Each row was made from one path, in order. Every step used is in the known rows, and no mark comes twice. Write each row's path.
Known rows
r m h: [-16  -3  -7  -1  -8 -12   5  -3  -8  11   4  -5  16 -12  14  18  -8   1
   2   7 -20 -11  18   7  -5   1  19  12  -7  17  21   1  -7   4 -15 -21
   2  -2  -8]
q m: [ -5 -11 -17  -7  -8 -10   0  -2 -14  -6  11 -13  23  -9  22  17  -7   1
   4  14 -19 -17  15  -2   5   2  22  18   2  12  14   3  -4  -1  -9 -11
  -6  14   1]
r m q: [-13   1 -10 -11   3 -12  -6  -6 -14  10   5   4  22 -11  12  14  -1   3
  10  -4 -18 -16  13   9  -2  -1  27  18   3  12  14   0 -10   3  -7 -21
   1  -6   1]
r m c: [-15  -6  -4   3 -12  -9   4  -3 -12   4   3  -7  21  -5   6  11   1  10
   2  -2 -26 -17  17   1  -3   6  18  11  -7  17  18 -10 -13   2 -11 -14
  10   3  -9]
x b m e: [ -6   1 -10  -6   4  -8  -4   7 -14  -6   7 -20  14  -9  11  -2 -14 -11
   9   9 -26 -24   3  11 -12  -8  37   4 -27  18  15  -9 -12   1  -7 -22
  -4   2  -1]
f m h x b: [-17   2 -10  -6  -3 -11  -1   3 -12   9   7 -11  21  -8  33  13 -13 -14
  -2  -1 -26 -14  12  14  -9   1  15  -2 -25  19  24   5 -21  -3  -7 -13
 -12   1  -7]
x h: [-15   1  -6   5  -8 -18  -3  -9 -18   8  12 -13  13  -8  29  10  -1  -5
   3  11 -15  -7   5   5  -3   0  24   9   2   7  13  -2 -12   5 -12 -12
   3  12   0]
n m h x: [-22  -8 -10   0 -11  -5  -1   2  -7  -1   5  -9   6  -4  23  20  -9  -6
   0   8 -22  -7  13   5   0  11   7   2  -6   1  17  11  -7   2  -9 -21
  -9   3  -6]
l m: [ -8  -6 -19   6  -8  -8  -1  -1 -12   4   4  -3  20  -8  14  13 -10   6
  -2   5 -18  -3   9   3  -5   6  15  11  20   5   8   2 -10  -3  -9  -7
   6  10  -7]
f m: [ -3  -5 -11  -6  -7 -13   1  -3  -9   7   6 -11  22  -8  18  13  -7  -2
   1  -1 -15 -16  17   2  -5  -7  17  10   6   5  10  -3 -10   4  -5  -3
  -5  13   1]
x b: [ -8  -3 -15  -7   0  -8   7  -4 -19  -2  16 -15  18  -8  21   1  -9  -8
   6  12 -27 -15   5  11  -5  -5  21   7 -20  12  13  -2 -10   0 -13  -9
   1   7   4]
b x h: [-16   5  -4   8  -4 -15  -9  -9 -26  14  16 -13  12  -2  24   6   1  -9
  11   9 -19  -3   7   8   1  13  19   4  -2   4  12 -15 -15   0  -6 -19
   0   9  -2]
e m r: [  4   1   2  -3  -1  -5  -5 -12 -13   3   3  -8  11 -14  12   9 -14  -8
  16   2 -21  -9  21  -8 -10 -15  20  18  -4  11  16   4  -3   2  -9 -24
   3   7  -1]
u m: [-10  -5   0   7   0  -1   2  -8 -11  -9  14  -5  20   0  17   9  -6  -5
  -1   9 -13 -14   7  -2   6   4  25  16   9   1  11   3   2   4 -12  -6
  -2   8  -6]
d m h x b: [-15  -4 -19  -3   3  -4  -4   2 -23   4   7  -9  20 -10  31  13 -18 -19
  -1  15 -34 -11  -2  14  -3  10  14  -1 -25  19  22  11 -10  -9  -6 -17
 -10   1 -14]
b m c: [-13  -3  -6  13  -8  -4  -9  -2 -17  -8  -2 -12  15  -4  11   5  -6  -1
  -1  10 -22 -14   1  -4  -4  10  21   0  -4   9  14 -13  -8   0  -6 -17
   6   7  -5]
f m b x h: [-13   8   2  -2  -7 -18 -14  -4 -25  17   9 -23  20  -7  33   7   2   1
   9  -1 -18  -8   8  14  -8  10  22  -4  -6  16  21  -5 -24  -2 -11  -9
 -15  12  -6]
b x h m e: [ -7   8  -3   9  -6 -14 -19  10 -15  20  10 -18   9   4  22  10  -5 -12
   9   5 -17 -13  13   4  -5   1  31  11  -4  14  20 -13 -15   4  -5 -23
 -10   2  -8]
n m: [ -8 -13 -14  -6  -9  -9   4  -3  -7  -6  11 -12  11  -8  15  13  -4   1
   0  10 -21 -14  11   6  -1   0  12   6   5  -1  10   4   0   8 -13 -11
  -2  16   1]
r m: [-10  -4 -11  -6  -9 -14   2  -2 -13   4  14  -4  21 -10   9  14  -3   4
   7   2 -23 -15  25   5  -2  -4  20  16  -5  10  15  -3  -3   5 -10 -14
   8   8  -5]
e m: [ -3  -3  -7  -6  -6  -7   4 -10 -18   4  12  -2  16  -8  10  11  -6 -10
   6   7 -22 -16  20  -4  -3 -11  15  12   1  13  14   4  -5  -1  -3 -13
   0  12  -1]
b x: [-10  -2 -10   1  -2  -4  -5  -6 -24   5  14  -6  14   3   8   2  -4  -5
  16   7 -23  -5  13   2   3  11  14   7  -5  -2   7 -17  -8  -6  -3 -14
   0   2   2]
x b m: [ -7   0 -19  -2   0 -10  -5   1 -20  -8  16 -15  20 -14  21   1 -14 -10
   1  14 -28 -18   4  12  -7   1  28   0 -23  13  16  -4  -5   4  -9 -17
   1  13   0]
q m h x b: [-19  -3 -14  -5  -4  -8   0   3 -19  -3  11 -16  22 -10  37  16 -13 -11
   3  13 -31 -16  10  11   2  10  19   6 -30  24  27  10 -14  -8  -9 -22
 -13   3  -7]
p m u: [-14   3 -21 -11  -4 -18  11   6  -7  12   8  -3  25 -10   9   6 -11  -5
   8   6 -23  -3  18   0  -8 -11  20   8   4  33  11   1   6  -2  -6 -10
  -6   5   6]
b x h m: [-10   7 -10  13  -9 -16 -20   4 -21  16  19 -12  15  -2  30  12  -2 -13
   2  10 -20  -7  14   6   0   9  24   7   0   9  21  -9  -9   6  -7 -20
  -5  13  -6]
e m l: [ -8  -5   1 -13  -1 -11   5  -5 -24   8   2  -7  12  -7  18  13  -2 -12
  15  10 -18 -13  12  -8  -4  -6  11  14   3  10  20   8  -1   6  -1 -16
  -7   7  -2]
h m: [ -2  -2 -16   2 -10 -10 -11   7 -12   2  11  -7  17  -1  21  14 -10  -8
   1  11 -20 -15  16  -6  -3  -8  22  16   2   7  15   2   0   6  -9  -9
  -1   9   0]
d m h x: [-14  -6 -15   3  -2  -3 -10   0 -19   5   0  -3  16  -3  26  20 -15 -13
  -1  15 -25  -7   5   1   1  11  12   4  -4   9  17  11  -5  -9  -1 -16
  -8   0 -15]
d m: [ -2 -11 -21  -3   0  -6  -7  -5 -19   0   7  -7  20  -9  17  13 -12  -6
  -1  16 -23 -13   1   3   0   1  18   9   7   7   8   4   1  -2  -5  -7
  -2  12  -6]
j m: [ -4 -10 -14   6  -9 -10  -1  -1 -20   5   9  -7  16  -7  19  14 -11  -4
   0  14 -18 -13  13   2   1   7  16  13   7  18  14   0  -8  -3  -3  -5
  -2  13  -1]
x b m c: [-12   0 -10   6  -3  -4  -4  -1 -20  -9   5 -18  21  -9  17  -2 -10  -6
  -2  10 -30 -18  -3   7  -8   9  24  -5 -24  18  19 -12 -13   0  -8 -18
   5   7  -5]
m u: [-15  -1  -9  -9  -5 -13   3   0  -7   7   3   0  23  -4  10   3  -9  -5
  14   3 -19  -5  10  -6  -4 -12  14   8   0  11  11   0   0   0 -11 -11
  -3  -1   9]
d m q: [ -4  -6 -19  -9  11  -2 -13  -9 -19   5  -2   0  22  -9  20  13  -9  -6
   4  10 -19 -13 -10   7   0   6  25  12  16   9   8   7  -4  -4  -2 -13
  -9  -3  -1]

Which path is each row?
[-18   8   3   3  -6 -14 -14  -7 -33  11  10 -18  14  -1  29  -1   2   0
  16  12 -21  -3   2   9  -3  15  23   0 -13  13  18  -6 -20  -6 -15 -16
  -8   5  -4] -> m b x h
[ -8   8  -4   4 -15 -19 -19   8 -20   6   8 -21  17  -7  40  11  -5  -2
   1  15 -18 -11   7   0  -9  -1  30   8  -6  23  26  11 -10   7 -18 -10
  -8  12  -7] -> x h m b
[-16   1 -13  -6  -3  -8   0   1 -26  -4  19  -9  18   0  23   2  -7 -10
  10   7 -31 -13  13   8  -1   1  16   6 -31  10  15  -1 -13  -6  -5 -13
   1   3  -1] -> h x b
[-19   8 -13  -9  -4 -12 -10  10 -18  -3  15  -4  28  -8  19  -1 -16 -17
  11   2 -33 -10  10   5  -7  -3  18  -4 -31  18  22  -1  -4  -1  -3 -24
  -6   1   2] -> h x b m u
[-10   2  -9   3  -7  -3 -13   1 -27   5   5  -7  21  -1  13   3  -8  13
  12   5 -25   2   5   7  -4  21  14   2   4  13  14  -4 -18 -13 -11 -10
  -5   2 -10] -> l m b x
[ -5  -6 -10   1  -5  -5  -2   4  -5   6  -5  -8  14  -1   4  10 -11   6
   6  -1 -17 -10   8   2 -10  -2  24  15  16  11   7  -3 -18  -5  -8 -11
   0  -2  -9] -> l m e
[-11   3  -1   8 -10 -17 -16  -2 -38  15  11 -19  16  -7  33   8  -3  -2
   8  14 -20  -6   3  13   1  25  22   1  -6  28  25  -3 -22  -8  -8 -12
 -13  12  -9] -> j m b x h
[-17   1  -1  -3 -10 -14 -12  -4 -23   5  13 -25  10  -7  29   8   3   6
   9  10 -23  -6   2  18  -2  19  19  -5  -7   9  20   2 -15   4 -17 -18
 -15  14  -5] -> n m b x h
[-13   5 -16  -9   1 -15  -2   5 -12  -2  11 -10  27 -16  16  -3 -18 -14
   7   7 -29 -12   2   7 -11  -7  24  -3 -20  20  19  -1  -1   4 -11 -20
  -6   6   6] -> x b m u
[ -9  -5   1   2  -8  -2   5 -12 -18   2   1  -7  17  -2   6   8  -2  -5
   2   4 -24 -17  13  -8  -5  -1  13   6   0  19  16  -3 -13  -5  -5 -13
   4   6  -4] -> e m c
[ -7   3 -10  10 -14 -20 -16   4 -13  10  14 -14  16  -9  35  17  -5 -12
  -5  12 -15 -12  13   0  -4  -5  28  13   5  12  19   3  -7  12 -11 -14
  -1  16  -6] -> x h m
[-16  10 -13  -6   9  -5 -23   1 -27  -6  12  -2  22  -7  26   3 -10 -15
   8   3 -27 -16   0  13  -3   9  30   2 -24  11  18  -1 -14  -4   3 -28
  -7  -6   1] -> h x b m q
[-15   0 -18   2  -4 -11  11   1 -10  10   2  -9  12 -10  20  15 -12  -7
  -2  17 -19  -4  14   5  -8   2  22   8  -1  30  14   3   0  -5  -9 -15
  -5   3  -3] -> p m h
[-23   1  -5   0 -11 -10  -2   3 -13   8   8   1  17  -5  18  19  -6  -1
   6   0 -25  -8  26   4   0   5  15  10 -17  14  24   3 -10  -2  -7 -24
   2  -6 -14] -> r m h x
[-10   6 -16  -6  13  -7 -15  -4 -22  -3   7  -8  23 -16  24   1 -13 -12
   5   8 -22 -18  -8  16  -8   4  34   3 -14  14  15  -3 -10   2  -5 -24
  -7  -2   6] -> x b m q
[ -6  -6  -9 -12  -9  -9  -7   1 -22  -8   5 -20  24  -7  27  13  -6  11
  10  16 -22 -18   8  -1   1   3  25  13  -9  22  21  12  -8  -5 -16  -9
 -12  10   1] -> q m b
[-11 -12  -8   3 -11  -5   0  -5 -14  -6   0 -17  24  -4  18  14  -1   5
   1   9 -22 -18   6  -6   4  11  19  12   1  18  18  -4 -12  -3  -9 -12
  -2  11  -3] -> q m c
[-11   6  -3   5  -5 -21 -20   9 -26  21   9 -17  12  -4  38  15   1 -15
  12  12 -15  -4   7   2  -1  15  20  10   2   6  27  -6  -4  13  -2 -20
 -14  10  -7] -> b x h m l
[-17   3  -9  -8   0 -13 -12  11 -32  -6  10 -13  17  -7  30   6 -10 -16
  13  12 -28 -12   6   7  -4  12  19   2 -30   7  24   0  -2   5   2 -22
  -8   5  -5] -> h x b m l
[  5  -6  -5  11  -4  -8 -10  -3 -14   4   2 -11  12 -15  20  11 -20  -3
   9   7 -15  -8  14  -3  -6   2  22  19   2  16  15  -1  -3   0  -7 -15
   0  10  -2] -> j m r
[-12  11   6  -3  -7 -13 -11 -11 -38  15  14 -15  14  -7  23   6   3  -6
  15   9 -24  -8  11   7  -5   8  19   0 -11  25  24   1 -22  -6  -9 -21
 -10  10  -7] -> e m b x h
[-23   0   7  13  -2   2  -3  -3 -12  -6   7   0  16   6  26  15  -9 -14
   0   7 -14  -7   8  -3   7  13  20  11  -2   4  20   8  -5  -3  -8 -17
  -8  -5 -14] -> u m h x
[-12   4  -9  -5  -1  -5 -12  12 -19  -7  11 -14  14   0  14   0 -14 -13
  12   4 -29 -22  11   8  -8  -1  32   3 -37  14  18  -8 -14  -5   0 -25
  -5  -3  -5] -> h x b m e
[-14  -8 -14 -14  -9 -13   7   1   2   2   5  -7  19 -10  12  10  -9  -1
   7   3 -21  -9   8   2  -5  -7   9   4   8   7  13   8   3   9 -15 -13
 -10   9   6] -> n m u
[-14  -4 -14  11  -6  -6   1  -1  -8  10  -6  -3  16 -10  20  17 -15   0
  -5   8 -16   0   3   5  -8  10  16   7  19  11  13   6 -13  -5 -14 -15
   0   2 -10] -> l m h
[  2  -1  -9  10  -4  -5 -11  -3  -6   3  -3  -6  15 -15  15  11 -18   9
   7   0 -17   3  11  -1 -11   0  22  17  16   2   9   1  -7   0 -12 -17
   7   7  -9] -> l m r
[ -5   3  -4   7 -10 -17 -13  11  -6  13   4 -18  10  -2  27  14  -6 -10
   3   7 -13 -19  11   0  -8 -12  36  16   2  17  20  -1 -13  10 -10 -17
  -7   6  -6] -> x h m e
[ -5   5  -9   0  -9  -4 -22  11 -27   4  11 -13  17   5  20   4  -8  -1
  15  11 -27 -10  13  -3  -2   7  22   6 -12  15  21  -3  -5  -4 -12 -11
 -12   3  -3] -> h m b x
[ -6  -5 -13   2   4  -7 -11  -5 -22   9   0   1  19  -9  22  12  -9  -5
   4   8 -12 -16   1   7   1  11  23  15  14  20  13   3 -11  -5   1 -11
 -10  -1   4] -> j m q
[-13  -8 -12  -1  -6  -9   2  -4 -11   2   0 -14  19 -12  28  22 -11  -3
   0  17 -18 -13   9   0   1   5  21  13   1  17  20   7  -5  -2 -14 -19
 -12   6  -4] -> q m h
[-19   8  15  10  -1  -7 -14  -8 -29   1  16 -16  20   1  32   3   3  -3
   9  10 -14  -6  -2  10   4  22  29   5  -3  12  22  -2 -14  -1 -16 -14
 -13   7 -12] -> u m b x h
[-13  -7  -5 -13  -7 -18   5   4 -17  10   5  -8  17 -11  16  16   1   3
  14   4 -19 -12  18   3  -3   1  17  18  -4   8  22   1   0  12  -8 -15
   0   4  -8] -> r m l
[  1   5  -9   2   5  -8 -14  -2 -15  -9   8 -18  14 -22  22  -1 -23 -10
   9   9 -27 -10   4   8 -15  -4  32   7 -28  11  17  -6  -1   7 -12 -29
   1  11   0] -> x b m r
[ -9 -10 -17   2   2  -5  -3  -4 -14   7  -3  -8  16 -10  23  17 -16  -9
  -4  19 -21 -10  -5   4  -3   5  18   6   7  13  15   9  -1  -3 -10 -14
  -7   2 -11] -> d m h
[-14  -7   8  -1   4  -7   4  -2 -16  -5   4  -8  19  -1  25  11  -2  -7
   9  11  -7 -11   0  -4   5   9  21  19  12  -1  18   6   5  11  -8  -7
 -10   4  -8] -> u m l
